Known rows, with every step that occurs:
p > b: +1.44 -2.29 -1.15 +1.16 -1.41 -4.52 -0.59 -0.61 +0.48 +0.09 -0.96 +2.34
 +0.90 +2.11 +0.95 +0.47 -2.99 +1.64 +0.26 -0.23 +1.30 -0.40 -0.94 +1.08
 +2.67 +1.19
l > a > b > p > z: +0.57 -1.64 -0.65 +1.79 -4.02 -6.94 -0.27 +1.50 +0.56 -0.46 -0.31 +1.55
 -0.38 +2.33 +2.01 +1.60 -1.39 -2.10 +4.45 +0.46 +1.05 +0.81 +0.61 -0.53
 +2.38 +0.65
l > d: +0.43 +0.42 +0.03 +1.23 -2.73 -0.98 -1.16 -1.78 +0.82 +0.27 -1.46 +1.34
 +0.22 +2.63 +0.14 -0.59 +0.30 +1.82 -0.44 -0.38 +0.27 -0.78 -0.09 +1.29
 +1.53 -0.06
d > j > b: -0.05 -2.53 +0.79 -0.43 +0.78 -2.37 -0.12 +0.41 +0.17 -0.74 -1.24 -0.07
 +0.75 +1.77 -1.92 +0.65 -1.79 +1.52 -2.43 -1.60 +0.65 +0.97 -0.88 -1.08
 -0.08 +2.20
j > d > a: +0.10 -0.37 +1.32 +1.02 -1.68 -6.23 -0.38 -1.16 +0.19 +1.02 -0.70 -1.70
 +0.03 +2.51 -0.63 +1.03 -2.71 +3.00 -1.11 +0.59 +1.21 -0.16 +0.64 +1.25
 +1.95 +0.00
l > d > a > b > p: -0.13 -0.52 -0.30 +1.40 -2.78 -7.38 -0.55 +1.44 +1.52 +1.11 -0.25 -0.75
 -0.74 +2.96 -0.49 -0.05 -0.28 +0.60 +1.86 -0.75 +0.97 +0.37 +1.33 +0.30
 +2.39 -0.35
z > p > b: -0.18 -2.97 -1.03 +1.46 +0.29 -5.72 -0.23 +0.34 +0.98 +1.26 -0.93 +2.45
 +0.53 +2.97 +0.51 +1.54 -3.89 +0.38 +0.06 -0.49 +1.67 +0.63 -0.40 +2.01
 +2.31 +0.24
j > d: +1.16 -0.41 +0.82 +1.13 -1.28 -2.81 -1.16 -1.04 +0.01 -0.25 -1.15 -0.45
 -0.56 +2.69 +0.24 +0.30 -4.41 +1.93 -1.53 +1.13 +0.95 -0.24 -0.27 +0.83
 +1.20 +0.38
j > d > a > l > p > b: +3.41 -1.13 +0.03 +2.64 -4.96 -6.32 -0.71 +0.35 +0.10 -0.42 -0.94 +1.08
 -1.77 +3.64 -0.48 +1.24 -4.86 +0.77 +0.27 -1.24 +2.03 -1.24 +0.46 +3.15
 +3.75 -0.74
b > j > d: +1.69 -0.45 -0.11 +1.96 -1.58 -2.13 -0.63 +0.43 +0.37 +0.08 -0.40 -0.17
 -0.81 +2.81 +0.59 +0.97 -5.20 +1.13 -0.99 +0.51 +1.28 +0.67 +0.30 -0.80
 +0.30 +1.08
a > b: +1.75 -1.71 +0.23 +0.79 -2.16 -3.59 -1.19 +0.34 +0.89 -3.06 -0.68 +1.15
 +0.14 +2.30 +0.14 +0.38 -1.21 +1.84 +1.38 -0.71 +0.09 -0.02 -1.30 +0.55
 +2.35 +0.39
d > l > a > b: +0.64 -0.93 +0.82 +1.65 -2.70 -6.50 -0.46 +0.08 +0.59 -3.00 +0.10 +1.56
 -0.05 +2.63 -0.44 +1.46 -0.18 -0.27 +5.24 -2.26 -0.77 -0.35 -0.35 +0.58
 +1.91 -0.53
j > b > p > z: -0.81 -2.93 -0.95 +0.73 -1.06 -4.32 -0.11 +0.56 +0.33 +1.62 -1.33 -0.29
 -0.25 +2.18 +0.84 +0.81 -3.89 -2.30 +0.79 +0.89 +1.42 +1.63 +0.32 -1.49
 +0.51 +2.18
a > b > j > d > l: +0.79 -1.50 +0.26 +2.21 -0.71 -7.11 +0.08 +1.08 +1.08 -0.46 +0.11 -0.28
 -0.91 +3.62 -1.48 +1.00 -5.09 -0.33 +1.10 -0.44 -0.13 +0.06 -0.05 -1.54
 +0.77 +0.74
z > p > b > j > d > l: -0.67 -2.47 -0.57 +2.74 +1.29 -8.78 +0.82 +1.13 +1.17 +2.77 -0.04 +0.75
 -0.73 +4.13 -1.15 +1.95 -7.10 -1.46 +0.17 -0.28 +1.08 +0.63 +0.56 -0.37
 +0.71 +0.55
a > d > l > j > b > p > z: +0.11 -2.85 -1.01 +1.40 -2.65 -5.67 +0.40 +0.31 +1.12 +1.79 -1.49 +0.55
 -2.13 +2.83 -0.68 +0.17 -3.11 -3.31 +1.38 +0.00 +1.00 +0.71 +0.66 -1.28
 +0.51 +1.25
z > p > l > d > a > b > j: -0.20 -2.20 -0.73 +2.90 -2.48 -7.63 +0.86 +2.54 +1.56 +0.66 +0.31 +1.14
 -0.04 +4.36 -0.11 +1.70 -0.29 -1.11 +3.00 -1.14 +0.75 +1.17 +1.09 +1.24
 +2.45 -1.42
z > p > l: -1.63 -2.81 +0.38 +1.36 +1.21 -2.32 +0.52 +0.43 +0.49 +1.23 -0.61 +1.74
 +1.36 +3.41 +0.52 +1.59 -0.73 -2.12 +2.18 -0.99 +0.58 +1.15 +0.32 +1.99
 +2.04 -0.94
l > d > a: -0.50 +0.36 +0.61 +1.07 -2.97 -4.55 -0.36 -1.72 +0.91 +1.51 -0.98 -0.05
 +0.70 +2.42 -0.66 +0.20 +1.63 +2.92 -0.11 -0.77 +0.67 -0.71 +0.78 +1.70
 +2.24 -0.46
p > z: +0.15 -1.89 -0.02 +0.87 -2.26 -3.34 -0.21 -1.35 +0.45 +0.27 -1.35 +1.81
 +1.36 +1.69 +1.26 +1.08 -0.93 +0.36 +0.37 +1.07 +0.71 -0.03 -0.64 -0.17
 +2.21 +1.62
z > p > b > a: -1.49 -2.43 -0.85 +1.96 +0.02 -6.25 -0.09 +0.98 +1.01 +2.16 +0.28 +1.83
 +0.88 +1.94 +1.18 +1.33 -2.40 -1.37 +3.69 +0.24 +1.43 +1.61 +0.28 +1.20
 +1.47 +0.03
b > a: -0.97 -0.40 +0.51 +1.14 -0.88 -1.35 -0.68 -0.32 +0.64 +0.48 +0.22 +0.53
 +1.29 +0.75 +0.97 +0.36 +0.53 -0.14 +3.78 -0.07 +0.23 +1.15 +0.16 -0.29
 +0.52 +0.67
j > d > a > l > p: +2.42 +0.49 +1.76 +2.12 -4.76 -2.29 -0.99 -0.05 +0.20 -1.19 -0.91 -0.31
 -1.86 +3.27 -1.25 +1.32 -2.50 +0.74 +0.48 -1.94 +1.25 -0.84 +1.02 +2.53
 +2.64 -1.15
p > l > a > d: +2.43 -0.89 +0.94 +2.21 -3.96 -2.74 -0.53 -2.18 +0.28 -1.23 -0.74 +2.57
 -0.02 +2.87 +1.24 +0.79 +0.39 -1.56 +4.75 -1.02 +0.05 -0.77 +0.48 +2.65
 +3.00 -1.13
d > j > b > a > l: +0.75 -2.60 +2.10 +1.64 -1.15 -0.17 -0.27 +0.67 +0.99 -1.79 -0.08 -0.47
 +0.58 +1.02 -1.78 +0.81 -0.40 -0.63 +1.60 -1.30 +0.18 +1.35 -0.38 -0.41
 +0.37 +1.15
z > p > l > d: -1.30 -1.36 -0.11 +2.03 -0.93 -2.80 +0.09 -0.28 +0.75 +1.95 -1.15 +1.97
 +0.50 +4.19 +0.30 +0.31 +0.21 -1.71 +1.40 -0.43 +0.34 +0.21 +0.61 +2.81
 +2.17 -1.84

Rows:
+1.24 -1.59 -0.86 +2.63 -3.89 -6.34 +0.55 +1.72 +1.13 -0.28 +0.30 +1.07
 +0.28 +3.69 +0.23 +0.90 +0.45 +0.00 +3.22 -1.10 +0.36 +0.32 +0.64 +0.44
 +2.73 -0.65 | p > l > d > a > b > j
+0.92 -0.63 +0.30 +1.35 -4.14 -7.43 -0.75 -0.25 +1.21 -1.12 -0.68 +0.20
 -0.08 +2.96 -0.74 +0.11 +0.80 +2.81 +1.07 -0.54 +0.22 -0.73 -0.07 +1.78
 +3.19 -0.85 | l > d > a > b
+1.21 -2.25 -1.28 +2.76 -0.71 -6.44 -0.11 +1.66 +0.65 +1.58 -0.38 +0.97
 -1.21 +3.89 +0.74 +1.80 -7.78 -0.03 -1.10 +0.89 +2.33 +1.05 +0.32 +0.64
 +1.12 +0.44 | z > p > b > j > d
+0.34 -0.32 +0.26 +1.71 -2.89 -2.09 -0.01 -0.52 +1.45 +0.23 -0.28 +1.73
 -1.16 +1.74 -0.88 -0.28 +1.39 -0.80 +3.49 -1.56 -0.16 -0.20 +0.50 -0.09
 +0.66 -0.35 | b > a > d > l > j
+0.22 -2.02 +0.27 +2.19 -0.90 -7.95 +0.07 -1.73 +1.77 +1.91 -0.07 +1.78
 +0.34 +2.11 -1.01 +0.04 -1.89 -1.70 +4.12 -0.25 -0.25 -0.73 +0.09 +0.27
 +2.18 +0.76 | p > b > a > d > l
+0.80 -2.18 -0.65 +2.98 -2.41 -4.53 +0.36 +3.05 +0.63 -1.94 +0.78 +2.52
 -0.14 +3.75 +1.48 +2.84 -1.21 -2.80 +6.03 -2.15 +0.64 +1.86 +0.64 +0.77
 +1.54 -1.19 | z > p > l > a > b > j
+0.35 -2.54 -0.85 +1.22 -2.51 -6.46 -0.24 +1.47 +1.07 +0.35 -0.71 +1.02
 -0.03 +2.29 +1.26 +0.85 -2.14 -1.55 +1.99 +1.08 +1.01 +0.80 +0.03 -1.22
 +2.49 +1.46 | a > b > p > z
+0.83 -1.54 +0.14 +1.74 -3.96 -7.77 +0.02 +0.10 +0.81 -0.57 -0.47 +0.64
 +0.44 +3.68 -0.33 +0.18 +1.37 +0.99 +2.65 -0.49 -0.02 -0.71 +0.10 +2.45
 +3.90 -1.56 | p > l > d > a > b
+2.05 -2.42 +0.58 +2.81 -2.97 -1.86 -0.64 -0.14 +1.20 -1.16 +0.14 +1.45
 +0.70 +1.37 +0.55 +0.63 -1.37 -0.60 +3.72 -0.16 +0.69 +0.27 -0.45 +1.39
 +2.60 +0.33 | p > b > a > l
+1.10 -1.28 +1.82 +2.34 -2.48 +1.26 -0.87 -0.50 +1.22 -1.68 +0.13 +0.29
 +0.80 +0.93 +0.04 +0.61 +0.52 -0.58 +3.80 -0.66 +0.07 +0.67 -0.11 +0.70
 +1.52 +0.14 | b > a > l
+1.17 -0.88 +1.41 +1.53 -2.82 -0.11 -0.58 +1.78 +0.23 -1.68 -0.35 +0.73
 -0.96 +1.91 -1.66 +0.92 -0.46 -1.92 +2.42 -3.25 +0.56 +0.90 +0.41 +0.19
 +0.45 +0.41 | d > j > b > a > l > p
+1.89 -2.21 -2.01 +2.08 -1.69 -3.19 -0.04 +1.08 +0.84 +0.35 -0.14 +2.50
 +0.65 +2.24 +1.33 +1.22 -3.41 +0.71 +0.94 -0.99 +1.57 +0.65 -0.31 -0.67
 +1.48 +1.98 | p > b > j
+2.00 -1.20 -0.98 +1.79 -2.72 -7.32 -0.44 -0.82 +0.85 +0.96 -1.23 +3.44
 -1.29 +3.54 -0.90 +0.37 -3.46 -1.29 +2.05 -2.31 +0.66 -1.72 +0.07 +1.53
 +3.07 +0.40 | a > d > l > p > b
+0.68 -2.31 +0.14 +1.91 -3.09 -8.51 +0.45 +2.53 +0.41 -0.85 -0.26 -0.10
 -1.70 +4.34 -0.45 +1.45 -2.13 +0.54 +1.28 +0.00 +1.32 +0.62 +0.49 +2.82
 +2.94 -2.69 | z > p > l > j > d > a > b
+1.31 -0.54 +1.09 +2.03 -2.96 -8.29 -0.68 +0.01 +0.22 -2.79 -0.04 +0.50
 -1.21 +3.37 -0.46 +1.36 -2.98 -0.06 +3.94 -0.84 -0.41 -0.57 -0.14 +0.90
 +1.81 -0.92 | j > d > l > a > b
+1.99 -0.27 +1.98 +0.97 -2.36 -3.24 -0.29 -1.02 +0.91 -0.78 -0.79 +2.32
 +0.39 +1.64 -0.97 +1.17 +1.44 +1.56 +0.30 -2.16 +0.51 -0.75 +0.16 +0.48
 +2.06 +0.89 | l > a > d > j
+0.08 -1.31 -1.35 +1.30 -2.25 +1.16 +0.40 +2.39 +0.07 +0.79 -0.42 +1.66
 -0.49 +2.63 +1.36 -0.06 +0.94 -1.99 +2.60 -1.83 +1.34 +1.07 +1.15 +0.13
 +1.20 -0.66 | b > p > l > j
+2.59 -1.68 -1.42 +2.51 -2.13 -5.42 -0.42 +0.85 +0.27 +0.60 -0.40 +0.93
 -0.89 +3.25 +1.07 +0.96 -7.04 +1.13 -0.99 +1.00 +1.98 +0.28 -0.09 -0.13
 +1.35 +1.29 | p > b > j > d
+1.09 -0.90 +0.93 +2.63 -3.94 -0.19 -1.26 -1.08 +0.97 -1.33 -0.75 -0.25
 -0.81 +2.38 -0.65 -0.55 -0.57 -0.90 +2.41 -0.16 +0.02 +0.40 +0.00 +1.60
 +0.70 -0.63 | j > b > a > l > d
-0.09 -2.45 +0.25 +0.60 -0.50 -3.23 +0.44 +0.25 -0.01 +0.55 -1.42 +0.63
 +0.62 +3.20 -1.63 -0.17 -0.42 -0.21 -1.35 -1.22 +0.26 +0.28 -0.35 +0.30
 +0.88 +0.61 | p > l > d > j > b
+0.97 -1.17 +1.33 +1.53 -1.41 -4.23 +0.63 +0.71 +0.82 +1.32 -0.24 +2.04
 +0.43 +2.41 -0.38 +1.01 +1.39 -1.98 +2.62 -2.28 +0.80 +0.05 +1.45 +0.09
 +2.32 +0.41 | b > p > l > a > d > j
+1.17 -1.69 +0.60 +1.44 -2.07 -3.19 -1.28 -1.74 +1.01 -0.47 -0.77 -0.11
 -0.83 +1.60 -0.17 -0.37 -2.24 -0.96 +2.96 +0.43 +0.24 +0.86 -0.19 +0.63
 +0.45 +0.71 | j > b > a > d
+1.82 -1.23 +1.78 +1.37 -2.07 -3.83 +0.47 -0.59 +0.51 -0.36 -0.57 +2.81
 +0.92 +2.27 -0.53 +1.18 +1.91 -0.37 +1.89 -2.08 +0.26 -0.76 +0.35 +1.04
 +2.85 +0.13 | p > l > a > d > j
-1.36 -1.95 +0.75 +0.29 +0.58 -3.16 +0.02 +0.97 +0.30 +0.34 -0.05 -0.46
 +1.08 +0.85 -0.99 +0.58 -0.46 -0.27 +1.35 -0.87 +0.43 +1.94 -0.18 -1.55
 -0.71 +1.79 | d > j > b > a
+2.61 +0.14 +1.13 +1.79 -4.13 -2.12 -1.40 -2.63 +0.76 -1.78 -0.94 +2.10
 -0.61 +2.12 +0.78 +0.80 -0.17 +0.58 +3.06 -1.19 +0.32 -0.75 +0.27 +2.10
 +2.19 -0.33 | l > a > d
-0.32 -1.40 -0.03 +0.89 -1.38 -6.91 -0.34 +1.98 +1.33 +0.43 +0.14 -0.97
 -0.13 +2.31 -0.40 +0.71 -0.93 +0.41 +2.31 -1.12 +1.12 +1.01 +0.96 -0.31
 +2.22 +0.44 | d > a > b > p
+2.01 -2.83 +0.82 +3.71 -2.37 -6.50 +0.32 +1.08 +1.50 +0.44 -0.06 -0.38
 -1.02 +3.64 -0.99 +2.59 -5.47 +0.59 -0.33 -0.22 +2.16 +0.65 +0.83 +2.10
 +2.64 -0.52 | z > p > b > j > d > a > l
+1.96 -2.27 +0.55 +1.32 -4.26 +0.61 -0.52 +0.32 +0.36 -3.10 -1.21 -0.81
 -1.61 +2.13 -1.38 +0.67 -0.81 +1.56 +0.24 -2.21 +1.14 +0.81 -0.32 +1.64
 +0.58 -0.51 | d > a > l > j > b
+1.63 -2.19 -0.38 +1.89 -3.70 -1.69 -0.38 -0.29 +0.44 -0.63 -0.66 +1.06
 -1.45 +2.33 +0.56 -0.62 -0.65 -2.57 +4.35 -0.09 +0.43 +0.90 +0.18 +1.42
 +0.79 -0.72 | p > l > j > b > a > d
-0.62 -0.67 -0.71 +1.86 -1.76 -2.10 -0.05 +0.25 +0.59 +2.78 -0.81 +1.11
 +0.30 +3.55 +0.83 -0.69 +0.38 -2.34 +2.16 -0.45 +0.52 +0.11 +1.39 +0.97
 +1.99 -0.73 | b > p > l > d
+0.53 -1.75 +1.90 +1.67 -0.68 -4.81 +0.78 +0.16 +0.92 +0.59 -0.52 +2.86
 +0.63 +2.98 -0.86 +2.06 +1.21 -1.37 +1.79 -2.22 +0.58 +0.10 +0.78 +1.80
 +2.50 -0.66 | z > p > l > a > d > j
-0.99 +0.04 +1.20 +1.36 -1.29 -3.48 -0.08 -1.32 +0.17 -0.57 -0.11 +1.42
 +0.81 +2.04 -0.24 +1.71 +0.58 -0.66 +4.55 -2.81 -0.50 -0.25 +0.56 +0.32
 +0.90 -0.09 | d > l > a
+0.42 -0.71 +0.54 +1.73 -2.70 -1.54 -0.03 -0.62 -0.73 -1.14 -0.16 +2.24
 +1.20 +2.50 +1.95 +1.56 +1.21 -1.59 +5.50 -1.86 +0.21 +0.14 +0.56 +1.93
 +2.12 -1.05 | p > l > a
+0.87 -2.02 +0.78 +1.70 -3.91 -3.08 +0.15 +1.41 +0.15 -0.56 -0.87 +1.50
 -0.50 +1.90 -0.70 +1.56 -0.93 -2.79 +2.02 -1.20 +0.83 +0.72 +0.15 -0.50
 +1.29 +1.26 | d > j > b > a > l > p > z
